Each row comes from the steps of one walk. Every step used is in the known rows, and no mark comes twice. Write the walk behind each row, first mark first.
Known rows:
pepim-tumol-damug: [-16,10,10,5,14,-12,-4,0,-1,-8,-41,7,5,-2,-9,9,-3,5,13,7,7,10,-7,-10,14,-11,-1,-9,4,-8,-3]
sumib-tumol: [16,-1,-6,-4,6,1,-12,6,-8,6,-20,-1,-17,-12,1,-16,7,19,11,4,15,8,10,1,-10,2,10,-6,-6,-6,2]
pite-nosa-daliz: [-23,5,-14,2,-2,9,-10,7,-2,29,1,0,12,-14,-3,-6,2,-2,2,-20,20,-4,-23,-11,-17,-9,-6,-2,9,14,-6]
nosa-veka-tumol: [-16,-7,6,-11,-3,10,-36,-13,-15,9,14,39,-9,-16,-1,19,-15,21,13,9,-7,6,7,10,8,-2,-3,6,-2,-18,1]
damug-tumol-veka-nosa-pite: [-32,-29,11,1,-4,16,-3,-14,0,-5,36,47,-21,0,10,6,12,-4,12,6,3,-14,38,3,-2,5,0,3,-1,-1,2]
vifa-sumib-tumol-veka-nosa: [5,-17,1,2,-22,23,-3,1,3,-12,-4,7,-13,-14,3,-2,2,19,19,16,16,7,17,6,-16,-1,7,7,2,-19,-4]
veka-nosa-pite-tumol-damug: [-48,-9,0,14,8,29,-16,-32,-4,-9,-47,33,-6,4,-7,-4,-6,-2,14,6,11,-5,13,-10,5,-4,6,-2,5,-10,-1]
damug-tumol: [15,-18,17,-10,-12,-14,-18,0,0,11,19,20,-26,-18,-7,8,0,2,-3,-29,23,-2,12,7,5,1,-4,-2,-3,5,1]
vifa-sumib-tumol-daliz-nosa: [4,3,-1,21,-6,-25,-18,-9,-3,12,31,16,-32,8,-10,9,1,6,-2,23,6,5,-25,5,-9,9,2,-28,7,-26,0]
veka-nosa: [-1,-5,-1,6,-16,13,-7,-25,3,-4,6,-6,-6,-1,-11,-5,-4,8,4,18,8,-13,13,3,-5,1,-6,6,8,-1,-4]
duloz-nosa-pite: [-18,-11,2,6,25,5,4,0,-7,6,14,17,18,12,35,-9,9,-8,-1,16,5,-15,9,-3,-11,7,-4,2,-1,14,7]
tumol-pepim: [-10,-3,-8,-4,-17,11,0,5,-14,-1,-20,16,13,4,21,-4,5,5,5,-1,1,16,-2,-6,2,-8,-3,9,-3,-1,0]
duloz-nosa-pite-tumol-sumib: [-34,-9,5,-5,7,60,-11,-15,-22,-5,2,33,-9,-4,35,-5,7,13,-2,-10,18,3,21,-1,-20,-7,-12,0,-7,-4,9]
daliz-nosa: [9,1,-1,15,1,-11,-13,-15,-8,9,48,10,-31,15,1,4,6,-4,-11,9,-19,-1,-17,3,4,4,-4,-8,5,-14,1]
veka-tumol-daliz-nosa-duloz: [0,7,10,16,12,-7,-27,-17,-2,13,64,-3,-3,-13,-5,20,1,-5,-3,17,5,-3,0,6,9,10,4,-39,17,-9,5]
vifa-sumib: [8,-9,5,1,-10,-2,8,15,8,-1,-1,-1,22,-9,0,5,-8,-1,9,0,5,9,-29,3,-10,6,6,3,1,-32,4]
damug-tumol-sumib-vifa: [-11,-3,29,-5,-11,32,0,-19,4,-10,30,36,-32,-30,19,4,3,17,-13,-32,24,5,1,11,-13,-7,-4,-2,3,-11,-4]
veka-tumol-daliz-nosa-losif: [-20,-9,-6,23,1,-27,-7,-26,-9,13,21,32,-44,0,-19,27,-14,-5,-1,9,-9,-14,13,13,13,6,-3,-39,10,-1,0]
losif-nosa: [16,-17,0,0,-6,-26,-8,-2,-5,6,29,-8,-5,-32,0,-4,16,-9,-13,10,-4,4,-14,-5,-5,-3,1,-1,5,-10,1]
duloz-nosa: [20,0,2,5,7,2,-2,7,-5,6,-7,-16,20,3,30,-9,-2,4,-11,7,20,-6,-4,1,-13,-2,-9,7,3,24,1]
losif-nosa-pite-tumol: [-22,-20,-5,-5,0,19,-16,-23,-16,8,12,37,-29,-26,-4,-7,16,-3,1,-3,-5,2,10,-5,-2,0,10,-7,-7,-24,9]
nosa-pite-tumol-sumib-vifa: [-40,2,15,-1,-1,63,5,-34,-4,-15,12,49,-31,-21,19,-4,6,19,-5,-20,9,6,6,4,-15,-6,3,-5,-1,-24,0]
nosa-duloz: [14,7,6,2,18,5,-6,4,4,5,36,-31,30,-19,9,0,7,-7,2,4,9,-3,10,-1,6,6,12,-14,8,6,7]
vifa-sumib-tumol-pite-nosa: [10,-25,-8,-5,-14,25,-18,7,-4,6,-12,-3,23,-13,-5,-20,2,22,7,0,27,16,-17,-7,-29,-8,11,8,1,-30,3]
pite-tumol: [-7,0,-5,-7,-12,33,-16,-19,-10,3,-22,18,-27,-14,-13,-1,-3,12,3,-16,7,7,9,1,2,-5,6,-3,-8,-13,3]
tumol-pite-nosa: [-5,-20,-7,-3,-12,25,-14,-4,-3,3,2,-1,23,0,-4,-12,3,10,-5,-3,14,7,-9,-9,-17,-12,2,10,5,-10,0]
sumib-tumol-pite-nosa-duloz: [17,-9,-3,-2,11,26,-23,4,-3,12,27,-32,40,-26,5,-18,12,10,3,4,29,6,7,-8,-14,-3,20,-9,8,-6,7]
damug-tumol-veka-nosa: [1,-23,12,-2,-29,15,-11,-11,4,-9,23,20,-30,-14,-1,11,2,9,6,-5,18,-4,33,9,-2,-4,-5,7,4,5,-6]
losif-nosa-duloz: [26,-7,6,2,12,-17,-11,4,0,12,59,-36,25,-44,9,-3,20,-15,-10,12,5,1,-1,-5,1,4,14,-15,12,-2,7]
nosa-daliz: [-32,15,-13,3,2,-12,5,12,1,24,20,-1,-1,-10,6,-12,5,0,2,-15,12,-9,-16,-5,-1,-3,3,-3,3,18,-5]

Which walk is each row?
[-1,4,-2,8,-2,-13,-32,-14,-15,16,72,28,-20,18,13,12,0,6,-8,27,-29,-1,-11,3,10,1,-3,12,-1,-8,3] : daliz-nosa-veka
[-11,-7,5,-2,-4,4,-44,-22,-20,14,44,45,-28,-6,-2,23,-11,19,6,16,-20,6,-3,12,10,0,-5,1,1,-27,2] : daliz-nosa-veka-tumol
[-23,-9,-3,-14,-20,20,-29,-4,-26,6,-8,45,6,-9,21,12,-8,22,15,6,-4,21,4,2,8,-10,-5,14,-5,-15,1] : nosa-veka-tumol-pepim
[-34,-12,-5,-1,-8,44,-14,-38,-11,1,-3,37,-29,-7,-13,-7,2,7,11,3,3,-9,28,0,-2,3,5,-3,-5,-17,6] : veka-nosa-pite-tumol
[0,-30,-15,6,-6,4,0,4,-5,10,-16,4,10,-18,-9,-9,-6,10,9,-3,16,0,7,1,-14,-3,15,-8,2,-14,5] : vifa-sumib-tumol-pite-nosa-losif
[-40,4,-11,6,-16,7,5,3,5,12,27,6,-11,-12,8,-7,6,6,9,-4,14,-11,5,-2,-5,-7,2,4,7,21,-10] : tumol-veka-nosa-daliz
[21,6,6,14,19,-1,-16,-7,-3,13,74,-21,5,-8,10,5,11,-11,-7,11,-7,-4,-5,2,8,9,9,-21,12,-5,7] : daliz-nosa-duloz
[-15,14,3,7,-7,-29,-32,-20,-14,17,70,37,-30,15,-3,26,-1,12,-5,38,-19,1,-10,3,13,-1,-7,-8,0,-9,2] : pepim-tumol-daliz-nosa-veka
[-14,-10,-1,-8,-17,42,-2,3,-7,-10,-13,30,-30,-11,8,13,3,9,9,-21,0,18,22,2,1,-11,10,1,-9,-7,-1] : pite-tumol-veka
[-11,-7,-3,-14,-13,12,-32,-7,-15,12,36,22,15,-1,1,3,0,25,2,20,-2,10,-3,-7,-3,-15,0,20,-5,-13,4] : pepim-tumol-pite-nosa-veka
[8,2,11,-1,0,22,-6,-4,3,-5,44,-21,12,-28,4,9,11,6,13,17,10,-1,31,2,5,-1,9,-12,9,1,3] : pepim-tumol-veka-nosa-duloz
[-26,1,-12,5,-18,6,2,14,4,14,16,5,-10,-23,9,-13,6,15,18,-2,25,-2,-5,0,-15,-3,9,3,4,0,-8] : vifa-sumib-tumol-veka-nosa-daliz
[-19,8,18,1,-4,41,11,-19,4,-17,19,22,-15,-16,22,-2,3,17,-11,-14,10,7,-7,6,-15,-7,-2,0,5,-13,-5] : tumol-sumib-vifa
[-33,11,-14,8,-13,-4,-2,-8,4,20,22,-4,-6,-12,-3,-16,2,6,5,0,18,-19,-5,-2,-5,-2,-1,1,9,17,-8] : veka-nosa-daliz
[1,-17,5,-12,-26,1,-15,5,-14,8,-4,29,-9,-11,17,2,5,7,2,-24,20,15,7,0,6,-7,-6,7,-6,4,1] : damug-tumol-pepim
[-25,-8,14,-10,0,41,-17,-8,-16,-11,2,27,-9,-19,14,12,-5,20,6,-13,13,12,13,7,-13,-8,-18,-5,1,-18,1] : veka-tumol-sumib
[-33,-15,0,8,6,14,0,-26,-1,-3,23,26,-2,9,1,-7,8,-6,10,26,-5,-20,23,-1,-5,9,-2,0,3,-6,3] : veka-nosa-pite
[-15,-20,-8,12,-11,3,14,-14,1,-7,2,12,-21,-6,-3,12,-6,-1,9,8,-3,-16,45,9,7,-1,3,-8,5,15,-3] : tumol-veka-nosa-losif
[-9,-14,-10,14,-7,-5,8,-24,0,1,-3,1,-16,-7,-15,2,-11,-2,5,12,0,-24,34,8,6,4,1,-10,7,12,-1] : veka-nosa-losif
[-28,1,0,9,4,21,-17,-15,-3,-7,-60,16,-5,-1,-8,0,-11,3,7,-12,14,8,-2,-8,8,-10,6,-3,3,-7,-3] : pite-tumol-damug
[-6,2,1,7,-10,-18,-6,6,6,3,-23,8,-4,-8,-13,5,-6,12,11,17,32,8,-10,2,-16,6,8,-25,2,-16,0] : vifa-sumib-tumol-daliz
[-13,-13,-2,-1,-29,45,-10,-23,-2,-13,-6,20,-30,-10,-6,6,-1,15,10,2,8,2,30,5,-4,-8,1,7,1,-6,-5] : pite-tumol-veka-nosa
[2,-24,17,-11,-17,4,-4,18,2,-4,19,32,-30,-17,14,21,7,2,4,-30,13,11,25,7,4,-7,2,3,-6,8,-2] : damug-tumol-veka
[-9,-12,2,4,-22,24,1,-11,4,-15,10,9,-14,-2,3,6,2,8,8,14,3,-2,26,4,-4,-5,-2,9,5,2,-7] : tumol-veka-nosa
[-31,-8,14,-12,-2,38,-31,-11,-22,-5,23,39,-6,-14,22,18,-9,25,7,-1,3,12,15,8,-9,-9,-17,7,-2,-15,3] : nosa-veka-tumol-sumib
